Known rows, with every way that one mark hangs from another
{zemute borima kizup pamo}: [-34.4 -30.5  20.5 -37.3   0.7  -2.2 -18.5  33.3  27.5 -35.1  16.3 -10.6
  -4.6 -12.6 -15.9  11.2  40.3 -20.6  11.0  18.1  24.5 -38.5  26.4   9.3]
{borima kovuso}: [-13.6   7.5  -0.3   2.9  -9.9   6.4  11.1   2.7 -36.5 -28.7   8.6   1.4
  22.5 -24.4  -8.6  -6.5  12.5   3.0  17.4  35.4   4.1 -27.9  28.4  -6.4]
{pamo borima {kovuso {veviz kizup zemute}}}: [ -2.9   4.4  14.1  13.5  35.3 -21.8  -5.3 -18.1 -38.2 -19.8  27.3  22.6
  12.5   0.5 -14.3 -18.4   2.0  -7.9   1.1  -3.0   6.7   5.2  13.1  -5.5]
{kovuso kizup}: [ -1.5 -14.9   5.1  -3.7  -5.6  23.0  15.7  17.8 -17.4 -18.0  22.5  10.0
   2.2 -11.2  10.5 -13.4  46.9  18.0  -0.7  33.4  19.2 -36.6  17.2  15.7]
{veviz {kizup {borima kovuso}} pamo zemute}: [-56.0  39.5  10.5  16.0  49.9 -12.8   1.5  18.7 -35.4 -41.5 -24.6  35.1
  22.9  15.9  11.7  -6.9 -22.0  15.3  75.2  10.8 -32.7  14.7  34.0 -18.0]
{pamo borima {kovuso kizup {veviz zemute}}}: [  2.6 -18.7  23.2  13.3  24.1  13.6  12.9 -13.6 -37.6 -18.8  41.5  17.4
   2.8   1.0  -8.7 -26.1  15.0  -3.9  -5.7   6.7  21.1 -11.0  16.2   3.5]
{pamo borima kovuso}: [  3.4 -21.2  23.8 -10.7  30.8   3.4   0.3 -26.0 -22.9 -13.0  32.0  -1.9
   2.7  -8.9 -17.2 -20.0  22.6  -0.2 -32.5  14.0  31.6 -15.3  25.1   5.1]
{kovuso {veviz borima} zemute}: [ 12.1  23.5   2.4  22.1 -29.4 -49.6 -21.7  -0.1 -13.9 -26.4  -5.2   3.0
  20.7 -14.2   1.6  26.6  17.0 -20.5  -6.5 -14.8  14.3   9.4 -17.0   3.1]
{veviz borima kizup pamo}: [-42.8  36.0 -17.9 -15.9  26.7 -59.0 -10.2  10.7  -2.5 -34.6 -14.8  35.7
  20.5  18.9  34.5  33.0  15.9  26.0   8.2 -12.1  -5.9 -13.6   5.9   3.7]
{zemute {borima {kovuso kizup}}}: [-14.2 -13.3  23.1 -13.0 -29.6  33.2  17.4   7.2 -38.5 -35.8   7.9  21.0
   1.9  -9.3 -14.7   6.5  36.5   4.1  14.6  38.1  30.5 -56.7  19.5  21.3]
{veviz zemute}: [  6.0   8.8  15.7  11.0  11.0  -0.6  24.9  22.1 -46.6 -27.9  12.0  14.8
  34.5   1.5   6.3 -22.6  27.1   4.3  21.6  17.2  13.2 -11.6  21.4 -16.3]
{kizup borima {pamo {kovuso veviz zemute}}}: [ -9.0 -25.1  19.9  16.1  -3.5  30.8  10.8 -14.1 -21.1 -13.0 -15.9   7.0
  -3.2 -14.9   9.0 -15.7 -13.8 -16.7  16.0  10.2   0.9  38.5  -0.5  12.9]
{borima {kovuso kizup {veviz pamo} zemute}}: [-27.3  14.5  -3.1  35.0 -24.6   0.3  -9.1   4.8 -20.7 -40.1  -0.1   9.1
   6.0 -19.1  -5.9   3.0   0.0  -8.0  25.7  24.7 -11.3 -21.4  15.9   3.0]
{borima {kovuso kizup}}: [-17.3  -2.4  -1.7   3.5 -16.1  32.0  22.7   8.9 -31.9 -28.5  17.5   5.2
  11.7 -18.9  -2.5  -8.9  19.9  11.5  19.5  43.3   7.2 -42.4  31.1   4.1]
{pamo kovuso}: [ 11.1 -17.0  19.1   6.6   7.3  -3.4   8.2  12.7 -22.1 -19.8  16.7  12.0
   2.4 -18.6  10.3 -13.0  51.3  -2.4 -38.2   8.8  23.8 -16.3  13.0  -5.5]
{zemute borima kizup {pamo {kovuso veviz}}}: [-28.4 -37.3  26.0 -18.4  -0.3 -10.7 -20.0  34.3  23.6 -37.2  21.1   1.2
 -12.8 -15.6 -10.1  12.2  44.1 -35.1  -5.2   0.3  22.3 -27.7  14.7   2.1]
{borima {kovuso veviz}}: [-12.6  13.5  -4.1  18.9 -11.6 -14.5   1.5   2.6 -43.7 -31.4   7.0  12.7
  25.3 -28.2  -9.3  -2.0   2.3  -7.2  28.9  23.6  -7.1 -12.8  11.5  -9.0]
{pamo {kovuso kizup}}: [  7.6 -26.3  16.8   6.2   0.6  22.1  19.6  17.8 -16.9 -19.4  26.1  15.1
  -7.2 -13.3  17.4 -15.8  58.1   5.7 -36.4  15.7  26.6 -29.7  14.8   4.7]
{kovuso {kizup {pamo borima}} veviz zemute}: [ -9.7  -8.4  -8.2  27.7 -33.7  14.6  -7.7 -20.0  -8.6 -20.2  11.6   7.2
  -3.5  -7.5  -8.7  -9.9  -9.6 -13.4  14.9  18.7  -2.3  -6.4  -5.1  30.6]
{veviz borima {zemute pamo}}: [ -3.7  -2.6   6.3 -18.4  10.0   0.3  27.2  32.1 -26.6 -29.9  24.0   6.8
  42.0  20.9  33.5  17.6  25.9   3.1  16.4  -5.7  29.3  -6.3  16.5 -21.7]
{zemute borima {kizup {pamo {kovuso veviz}}}}: [-21.2 -25.9  14.6 -10.3 -27.1   2.5  19.2   2.6   0.4 -33.8   0.3  18.0
  -5.9 -11.1 -14.2 -13.2  25.2 -21.0  -0.5   9.9  12.3 -34.9   5.0  27.2]
{kizup borima}: [ -2.8  -5.0  34.5 -11.6  27.3  12.4   1.8   3.5 -28.3  -9.0  -9.9  -6.8
  10.9 -20.0  -3.3  -8.0  16.1   7.0  26.1  22.9  16.9  20.5  19.9   4.8]
{veviz {borima {kovuso zemute}} {kizup pamo}}: [-31.6  30.1 -35.9  -8.7 -32.1  -7.4  14.5 -10.2  -9.2 -28.8  -8.8  17.1
  24.3   9.2  19.5  28.6 -12.0   8.7  18.9   5.6  -5.8 -17.0   8.3  11.9]
{zemute kizup {pamo borima {kovuso veviz}}}: [-29.9 -28.3   7.8 -15.8  36.4 -20.6 -27.4   8.9  30.3 -21.9  38.6 -23.6
  -2.0 -18.8 -16.2  -9.5  11.1 -27.8  -2.6   3.1   5.4  -5.2  29.5  -8.0]
{zemute {borima kovuso} kizup pamo}: [-46.1 -25.8  14.9 -31.9 -10.2  11.8 -11.5  27.8  18.8 -42.8  15.9 -13.5
  -1.5 -16.1 -23.0  13.4  24.1 -23.6  25.5  27.0  16.8 -45.7  36.7   4.0]
{kovuso {veviz zemute}}: [  7.1  15.6   7.8  28.9   4.8 -34.5   3.0  17.2 -51.1 -27.8   9.2  29.1
  33.6 -10.3   3.7 -13.4  14.2 -10.1  31.2   2.0  -3.9   8.7  -3.8 -14.7]
{zemute {kizup borima {pamo {kovuso veviz}}}}: [-21.9 -16.6  10.0  -1.3   7.3   4.4  17.6   1.2   6.7 -15.4  -5.3  -6.4
   0.1 -22.2  -2.2 -28.4  -1.1 -14.3  19.4   8.4  -9.1  12.7  16.0  11.6]
{borima {kovuso veviz zemute}}: [ -9.2  21.7  -1.0  30.4 -27.3 -15.6 -13.0  -2.2 -29.6 -34.1  -1.6   0.0
  19.9 -30.0 -16.9   4.5  -1.8 -19.3  20.8  20.7  -6.1  -8.5  11.7  -6.5]

Rows
[-12.6  23.3   0.7  -5.7  -9.5  -1.0  51.4  18.9 -28.3 -37.4  11.7   0.4
  46.4  10.4  11.1   0.3   9.7   2.0  28.7  -1.6  13.9 -26.3  30.0 -16.2] => {veviz {borima kovuso} {zemute kizup}}
[-42.8  10.2   7.5  -2.7  30.8 -21.4 -18.5 -19.8  -1.2 -36.8  -0.5  -4.8
   8.5  -7.0 -20.4 -10.5 -11.0   2.8  13.6  22.7  -5.0 -19.8  35.3   4.5] => {veviz {pamo {borima {kovuso {zemute kizup}}}}}
[ -8.3 -27.7   0.0  -0.3  -7.0  24.3   9.9 -36.1 -12.3 -16.1  13.2   2.6
   1.2  -3.8  -6.3 -23.5  -6.8  -9.1 -19.3  21.2  12.4  -8.4  13.3  19.2] => {kizup {pamo borima {kovuso zemute}}}
[ -4.6 -25.8  -7.6  14.4 -13.9   7.4  20.8  -5.5 -26.5 -20.4   8.3  28.2
   7.8 -12.1  19.0 -21.6   8.9  -9.6  -8.4  12.7  -2.8  -2.1  -6.0   7.9] => {kizup {pamo {kovuso veviz}}}
[  6.8 -13.0  26.1   0.7  13.8   2.1 -15.1 -30.5  -8.8 -15.9  23.4 -14.5
  -3.8 -11.6 -25.7 -13.3  19.2 -12.2 -40.2  10.6  32.7 -10.6  25.0   7.4] => {pamo borima {kovuso zemute}}
[ 14.8  -6.9  12.1  12.1  -1.2 -27.8   7.9  11.1 -29.4 -22.2  14.4  24.6
  11.8 -14.2  20.0   4.3  42.7 -10.4 -31.4 -14.1  20.7  -2.2  -7.6  -7.2] => {pamo {kovuso {veviz borima}}}
[-25.3 -25.7   3.8  -4.2  19.7 -25.7 -21.4  35.9  32.0 -25.8  28.4 -14.2
  -1.6 -24.5   4.5  -4.7  32.0 -30.0  -6.2  -1.6   0.8  -5.3  20.6 -14.9] => {zemute kizup {pamo {kovuso veviz}}}
[-13.5 -20.1   3.4  14.9  -7.3  30.8  18.9   3.4 -31.7 -12.7   3.5  25.0
   1.4 -12.4  15.8 -15.7  -4.6   1.5  45.2  21.9  -7.4  13.1  -7.5  23.0] => {kovuso {kizup borima pamo} veviz}
[-21.9 -17.8  -4.0 -11.9   5.9   0.7  17.4 -12.9  12.6 -18.2  16.3  -9.7
   3.6 -13.5 -13.4 -35.4   3.8  -8.4  -5.5  17.3  -0.3 -21.3  25.0  16.5] => {zemute {kizup {pamo borima kovuso}}}
[-16.2 -24.2  23.7  -0.5  -4.2  45.2 -20.8  19.7  17.6 -16.9   8.1 -27.2
 -14.9 -12.0   3.4   9.6  24.5  -6.2  13.2  27.6  21.0   0.5  25.3  12.1] => {kovuso {kizup borima} {zemute pamo}}
[ -6.7  -6.4  -3.7  13.6 -31.3  -6.5 -22.1  21.3  10.3 -26.6  19.4  -1.6
   2.0  -5.1  18.2  34.9  24.9 -16.9   2.9  -5.2  17.1  -5.3  -8.3   8.5] => {kovuso kizup {veviz borima} {zemute pamo}}
[-34.5  -3.8   0.6  -2.6  -0.1   9.8  19.4  -3.4  -0.4 -20.3  -9.3 -10.6
  10.6 -24.3 -11.6 -24.9 -19.9 -12.4  46.4  21.8 -17.6   4.8  23.4  12.2] => {zemute {kizup {borima {kovuso veviz}} pamo}}
[-24.7  -5.6  21.1   5.4  34.3 -22.0 -23.8 -16.6  -3.7 -32.0   3.6   4.1
  -3.8  -3.2  -7.6  -9.6  12.2  -1.3 -24.7   7.4  10.4 -10.1  22.9   1.9] => {veviz {pamo borima {kovuso zemute}}}
[-27.5  15.9  -4.3  21.5  -0.3 -24.3  -5.3   3.4 -39.5 -37.7  -0.5  19.5
  22.7 -23.7  -4.1  -1.1  -4.2  -5.4  31.7  21.4 -15.7 -11.3  13.2 -10.6] => {borima {kovuso {veviz pamo}}}
[-30.8  13.9  10.9  -3.1  43.7   2.4  -7.5  34.3 -21.4 -21.7   1.7  13.6
  22.7  10.7  13.9  -0.3  -0.6   4.8  66.1  12.0  -9.8  23.4  30.1 -21.7] => {veviz {kizup borima} {zemute pamo}}
[ -5.8  11.5  20.9   6.4  -7.7 -13.3 -17.7   2.5  19.6 -19.9 -12.9 -33.1
   1.4 -25.1 -22.2  -6.6  18.3 -17.1   3.3  13.0   8.6   1.8  24.1   9.8] => {kovuso {zemute {kizup borima}}}
[-19.2  28.2 -24.3  -7.3  -4.6  -7.4  41.4  10.6 -33.7 -27.4   0.5  39.0
  42.0  33.9  37.1   8.0  -3.3  18.3  36.7  -6.5  -3.4  -6.0   5.6  -1.7] => {veviz borima {kizup pamo} zemute}
[-24.5   5.3  17.5 -10.4  14.7   1.0   9.8   7.5   2.6 -19.3  -5.1 -22.6
   9.7 -28.6 -19.8 -18.2   7.3  -5.2  32.7  22.9  -1.8  -5.0  37.2   3.4] => {zemute {kizup {borima kovuso}}}
[-19.8  13.8  -9.6  -5.6 -18.0  12.9  61.6  10.8 -27.4 -37.9   9.3   4.9
  45.5  14.4  16.0  -5.4  -5.2   0.1  34.3   1.6   6.5 -24.5  26.2  -8.9] => {veviz {borima kovuso} {zemute {kizup pamo}}}
[-25.0  19.3   8.1  23.1  33.8 -51.1  -8.6   2.7 -27.7 -36.3   5.7  22.5
  26.4  -1.8 -10.1 -20.2 -11.2 -10.9  40.2  -2.5 -17.5   7.0   9.1  -9.7] => {kovuso {veviz {pamo borima} {zemute kizup}}}
[-16.4  -8.0  12.2  -5.0  27.3  16.3   7.3  14.7 -33.7 -29.2  30.0  -3.2
  31.7   5.9  -4.2 -14.1   1.2  -3.6  37.6  24.7  12.2  -8.2  37.2 -22.4] => {veviz {zemute {pamo {borima kovuso}}}}
[-23.7 -10.6 -12.4   4.4 -25.5  46.0  33.7   0.9 -31.1 -27.6  14.3   9.8
  11.8 -15.5   3.3 -15.1   5.0  10.1  24.1  46.0   0.1 -39.4  26.9  10.8] => {borima {kovuso {kizup pamo}}}
[-22.9   5.8 -21.0   1.9   0.6  -9.1   4.0   1.4 -11.6 -17.9   0.5  32.6
   6.2  -2.5  16.2 -10.0  12.2   8.5   3.2  15.2 -13.3 -10.5   7.9   8.5] => {veviz {kizup {pamo kovuso}}}
[  0.2  -7.9  22.8  10.3  30.5 -17.5   2.6 -16.7 -30.6 -21.1  31.6   7.1
  11.4  -6.4 -20.1 -26.6   5.6 -15.5  -6.2  -1.8  13.6   0.8  17.1  -6.2] => {pamo borima {kovuso {veviz {zemute kizup}}}}
[-19.2   8.6   7.8 -10.2   7.0   2.3  -9.9 -35.2 -11.3 -22.6  17.6 -26.4
  14.4 -16.5 -44.3 -13.7 -13.4  -5.0  12.9  32.7  12.2 -22.9  40.5  10.2] => {pamo {borima {kovuso {zemute kizup}}}}
[-13.4 -42.8  30.5 -13.9  -1.1   2.7 -22.1  28.7 -12.7 -33.9  21.3  19.4
  -7.9  -8.9   2.6  22.2  48.4 -24.7  -9.2   6.5  34.3 -18.0   2.4  -1.0] => {zemute borima {pamo {kovuso veviz}}}
[-26.5 -12.7   6.2 -14.6   9.8  11.2  17.2  -0.3   9.2 -14.4  -8.6 -13.8
   6.1 -19.6  -6.5 -28.8  -3.1  -4.5  29.8  21.6  -7.1   3.8  24.1  17.3] => {zemute {kizup borima pamo}}
[-28.9  35.3 -22.7 -13.5 -15.3 -24.5  -8.2   8.2  -3.1 -30.6   0.5   6.1
  22.7   3.7  15.8  42.3   8.2   6.7  14.8   1.9   4.0 -17.6  16.4  -2.3] => {veviz {borima {kovuso {zemute pamo}}} kizup}
[-22.4  26.5   2.3  37.1  -4.9 -68.2 -42.7   5.4  17.0 -38.4 -16.0  -0.4
   4.8 -23.4 -14.4  -0.4   4.2 -29.1   8.6  -8.8 -20.3   5.7  -0.3   2.3] => {kovuso {veviz pamo} {zemute kizup}}
[  5.4  -2.1  23.8  29.2  -4.9 -24.3 -14.8   7.1   1.0 -22.9   0.4  -2.6
  -5.2 -27.7  -6.1  -7.6  28.6 -31.1 -21.4 -10.4   8.0  11.8   4.5  -3.0] => {pamo {kovuso veviz {zemute {kizup borima}}}}
[-28.2 -18.3   8.5  -5.9  -1.7  53.7  29.7 -17.4 -35.5 -16.2 -15.6   1.2
  12.7 -15.9   1.6 -18.2 -30.5   2.7  52.6  39.5  -6.1  17.1  22.2  12.3] => {kizup {borima kovuso} pamo}
[-19.6 -20.9  15.8 -12.9 -36.1  43.4  24.4   1.6 -38.0 -36.3   6.3  24.2
   1.7  -6.3 -11.2   3.0  26.9   4.4  19.0  39.6  26.3 -54.3  17.2  25.2] => {zemute {borima {kovuso {kizup pamo}}}}
[-22.8  11.5  27.6  15.5  12.2   3.3 -14.0  -3.9 -28.9 -25.0 -22.3  -5.9
  10.5 -24.8 -11.4   2.5 -14.2  -9.4  45.7  18.9  -3.7  27.2  19.6  -1.4] => {kizup {borima {kovuso {veviz pamo} zemute}}}
[ -5.8   5.5  23.1   0.0 -31.3 -14.4 -17.9   4.0  15.2 -31.6  -8.8 -15.2
  -2.6 -18.2 -30.2   3.9  36.5 -21.3 -11.5  12.8  24.3 -32.1  17.7  20.2] => {kovuso {zemute borima kizup}}
[-16.4  24.7 -14.4  23.5   9.1 -32.5  -0.6  -1.4 -44.6 -24.1   5.9  40.3
  31.1   2.9   1.7 -14.9 -17.7  -5.4  51.6   4.8 -24.2  13.7  -4.0  -3.1] => {kovuso {veviz {kizup {pamo borima}} zemute}}
[-14.3   5.4   0.5  15.6 -32.9  31.0   7.0   3.4 -16.5 -30.1   8.6  -8.3
   5.6 -20.7  -9.3  -1.7  16.5  -0.1  11.1  38.4   8.2 -38.2  30.4   6.1] => {borima {kovuso kizup zemute}}
[-40.0   3.0   8.6  -0.5  27.3  -6.2 -14.5 -19.1 -11.7 -35.1   4.2   3.2
   5.4  -2.7 -13.7  -7.5  -6.6  10.3  13.0  28.4   0.5 -23.6  32.8   8.6] => {veviz {pamo {borima {kovuso kizup zemute}}}}
[-11.8 -35.6  21.4  -3.9  10.3  46.9  27.9 -10.4 -25.0  -9.8  -9.0   8.9
  -0.5 -11.5  16.2 -22.7  -3.7  -2.1  13.6  21.7   6.5  26.4  11.2  13.2] => {kizup borima {pamo kovuso}}
[-14.3  12.5  -0.7  27.4 -23.0 -26.5 -15.2   8.4  -0.3 -36.2  -3.5  16.6
   1.3   0.7  19.1  24.5  18.9  -5.3  -0.1  -9.8   5.4 -10.8 -11.3  15.7] => {kovuso kizup {veviz borima pamo} zemute}
[-10.8 -32.8  -1.8  -9.2   5.7  26.3  20.9 -31.5 -22.2 -14.2  18.9  10.5
   5.5  -3.2  -0.1 -29.0  -3.7  -0.6 -12.7  24.3  11.6 -11.2  13.7  16.7] => {kizup {pamo borima kovuso}}
[ -1.6  22.9   1.9  32.8 -22.0 -54.7 -33.5   5.3   9.5 -27.1  -6.0  -9.4
   8.6 -31.0 -21.8  -1.3  12.3 -32.5   4.9  -3.8  -7.8   3.9  -1.7   3.4] => {kovuso veviz {zemute kizup}}
[-28.1 -13.1   5.4   4.7  -3.0  39.8  23.1 -16.7 -41.8 -17.6 -16.0   9.5
  14.9 -18.0   2.4 -15.2 -37.6  -4.9  59.8  32.1 -14.3  25.7  11.2   9.7] => {kizup {borima {kovuso veviz}} pamo}
[-29.4 -29.7  22.2  -8.9  35.2  -8.4 -21.4  32.4  29.0 -19.6  15.7 -22.2
  -7.0 -26.6   2.1  -3.9  17.7 -29.3  14.2  -1.5   0.4  20.4  24.7 -13.1] => {zemute {kizup borima} {pamo {kovuso veviz}}}
[-14.0   2.4   3.7   2.2  11.0   5.6  33.9   5.2 -21.7 -26.2  13.4   1.6
  29.8   4.8  -6.9 -38.9  -0.3  -3.3  32.1  16.9  -2.4 -14.6  29.8  -3.5] => {veviz {zemute {kizup {pamo borima}}}}
[-33.2 -37.8  19.4 -26.8 -15.5  43.8  -5.8  25.9 -13.9 -38.7  23.1   6.4
  -3.3  -6.3  -4.6  23.4  33.0  -6.9  22.4  37.9  30.9 -48.4  26.2   7.0] => {zemute {borima {kovuso kizup}} pamo}
[ -3.8  39.3  -9.7  16.3   3.0 -53.3   5.1  17.5 -42.9 -28.5   3.7  40.5
  39.8   8.0  20.1  14.0   8.4   0.1  36.0 -17.6  -5.7   9.6 -10.4 -11.1] => {kovuso {veviz borima kizup zemute}}
[-12.2 -14.0   9.0  25.4  -2.5  39.5  35.6  11.3 -47.4 -19.2   6.1  30.8
  13.5   1.2  18.7 -24.9 -10.9   0.2  63.1  18.2  -9.4  17.2  -1.7  10.7] => {kovuso {kizup borima pamo} {veviz zemute}}
